Every row comes from one small tree of marks. Brackets hold a mark, then the marks that hang from it, in the order of their numbers. Every link used is in the known rows. Which tree was each row made from?
Known rows:
{k544 {k756 k749 {k780 k19} k810}}: [-1.00  2.17 -3.37 -0.35  0.88  0.28 -0.95  1.10  1.64  0.52 -3.29  0.22
 -2.77  4.05 -1.01 -0.76  0.59]
{k905 {k779 {k810 k756}}}: [-0.09  1.34 -1.11 -0.03 -1.14 -0.17 -0.23  1.41 -1.64 -0.69 -0.20  1.26
  2.85 -2.93 -0.66 -0.24 -0.53]
{k905 k779}: [-0.57  0.53  0.46  0.75 -1.11 -0.27  1.33  3.00 -0.34 -2.56 -1.18  0.91
  1.41 -2.18 -0.95 -2.82 -1.30]
{k756 k749 {k780 k19} k810}: [-1.04  2.37 -2.65  1.21  1.09  0.24 -0.73  1.33  1.03 -0.03 -2.50 -1.37
 -1.80  2.20  0.22 -0.64  0.84]
{k756 k749 {k780 k19} {k810 k365}}: [-1.51  1.17 -0.39  0.74  0.35  0.38 -0.25 -1.39  1.01  1.50 -0.66 -1.41
 -1.75  2.19  0.96  0.06  1.64]
{k779 {k810 {k365 k705} {k756 k749 k780}} k905}: [ 2.19 -0.91 -0.78 -1.71  0.71  1.05 -0.37 -1.07  0.30  1.12  2.66 -0.73
  0.57  0.11  0.55  1.56  0.17]
{k810 {k365 k705}}: [ 0.09 -3.30  6.15  1.80  0.46 -0.79  1.42 -0.68 -0.49 -1.66  0.50  0.06
 -1.34 -0.85  0.73 -1.57 -1.56]
{k810 {k365 {k705 k736}} {k756 k749 {k780 k19}}}: [ 1.45 -3.90  2.64 -0.51  1.40  1.29  0.89 -0.46  0.63  2.43 -0.48  1.24
 -2.58  0.14  0.67 -1.00 -1.10]
{k905 {k779 k810}}: [-0.44  2.17 -0.02  1.16 -1.59 -1.41  0.77  2.04 -0.44 -1.43 -0.50  0.16
  2.61 -2.20 -0.58 -0.82 -1.45]
{k779 {k810 k756} k905}: [-0.88  0.00 -2.03 -0.24 -0.53  0.08 -0.55  1.32 -1.48 -1.44  1.40 -0.45
  3.02 -1.75 -1.01  1.33 -1.26]
{k779 {k810 k365} k905}: [-1.73 -0.36  1.30  0.50 -1.64 -0.93  0.97 -0.74 -0.31 -0.60  2.88 -1.47
  2.91 -0.98 -0.26  1.49 -1.27]
{k905 {k779 {k810 k365 {k756 k749}}}}: [ 1.59  0.52  0.00 -1.74 -1.44  0.44 -0.41 -1.82 -1.32  0.11  1.92  0.96
  2.04 -1.05 -0.02  1.47  1.15]
{k905 {k779 {k810 k365}}}: [-0.96  1.02  2.17  0.73 -2.25 -1.24  1.27 -0.66 -0.50  0.11  1.34  0.25
  2.70 -2.25  0.07 -0.06 -0.64]
{k905 {k779 {k810 k365 {k756 {k780 k19}}}}}: [-2.24  1.12 -0.43 -0.67 -1.77  1.79  0.48 -0.41 -0.71  4.29  1.55  1.25
  3.26 -3.32  0.08 -0.11 -0.21]
{k544 {k756 k749 k780 {k810 k365}}}: [ 0.07  1.04 -2.17 -0.97  0.88 -0.50 -1.05 -1.19  1.65  0.11 -2.79  0.63
 -3.86  4.73 -0.67  0.39  2.48]
{k779 {k810 {k365 k705} {k756 k749}} k905}: [ 2.32 -2.04  1.72 -1.48 -0.08  0.17  0.07 -2.40 -0.69 -0.56  4.09 -1.10
  1.33 -0.27  0.96  1.80 -0.42]
{k810 {k756 k749 k780}}: [ 1.54 -0.09 -3.42 -0.78  1.94  2.13 -2.00  2.69 -0.69 -1.40 -2.77  1.61
 -2.01  1.09 -1.72  0.36  0.84]

Which tree is each row?
[ 1.46  1.70 -2.60 -1.94 -0.65  1.29 -0.84 -0.53 -0.28  1.82  0.47  1.33
  1.25 -0.69 -0.41  1.27  1.71]	{k905 {k779 {k810 k365 {k756 k749 k780}}}}
[ 3.64 -1.89  2.75 -1.10 -0.67 -1.62  1.29 -1.81  0.03  0.60  1.15  1.05
  0.18 -1.31  1.34 -0.16 -0.64]	{k905 {k779 {k810 {k365 {k705 k736}} {k756 k749}}}}
[ 0.04 -1.43  0.38 -0.53  0.28  0.58  0.31 -0.54  0.00  1.82  2.45 -0.46
  1.41 -1.92  0.61  0.55 -0.68]	{k779 {k810 {k365 k705} {k756 k780}} k905}
[-0.43 -1.53  4.83  2.42  0.47 -2.45  0.94 -2.18  0.05 -1.52 -0.14 -1.49
 -2.13  0.17  2.23 -1.55  0.42]	{k756 {k810 {k365 k705}}}
[ 1.69 -1.12  3.64  1.29  0.90 -1.99  0.28 -2.68  0.46 -2.10  0.18 -1.76
 -2.98  2.12  2.14 -0.53  1.26]	{k756 k749 {k810 {k365 k705}}}
[ 1.58  0.06  1.13  1.07  1.67 -1.09 -0.15 -1.34  1.50 -0.38 -1.36 -1.35
 -3.79  2.42  1.79 -0.82  1.86]	{k756 k749 k780 {k810 {k365 k705}}}
[-1.61  1.79 -3.22  0.72  1.11 -1.08 -0.92  2.10  1.33 -0.70 -4.89  0.79
 -3.08  2.81 -1.32 -1.34  0.85]	{k544 {k756 k780 k810}}
[-0.29 -1.60  3.93  0.91 -0.96 -1.46  1.68 -1.23  0.14 -0.55  3.50 -1.85
  1.97 -1.44  0.98  0.20 -2.11]	{k779 {k810 {k365 k705}} k905}
[-1.30 -1.20  0.29 -0.72 -1.25  0.29 -0.04 -1.41 -1.52  0.09  3.25 -0.42
  3.10 -1.83 -0.24  2.12 -0.39]	{k779 {k810 k365 k756} k905}
[ 1.13  1.57 -5.60 -1.72  0.70  1.44 -1.69  2.19 -0.08 -0.25  0.20 -0.34
  1.41  0.52 -1.43  2.10  0.21]	{k779 {k810 {k756 k749 k780}} k905}
[-2.15 -0.71 -1.25  0.54  0.92  2.61 -0.67  2.79 -1.12  1.06 -1.73  1.44
  0.07 -1.50 -1.25 -1.08 -1.03]	{k810 {k756 {k780 k19}}}
[-2.69 -0.06 -0.93  0.21  0.38  1.51  0.19  3.20  0.69  0.94 -2.93  1.98
 -1.11  1.18 -2.48 -1.81 -2.14]	{k544 {k756 {k780 k19}}}
[ 0.10  1.24 -1.40  0.64  0.94 -0.59 -0.90 -0.89  1.06 -0.40 -1.99 -0.94
 -2.91  2.86  0.56  0.48  2.71]	{k756 k749 k780 {k810 k365}}
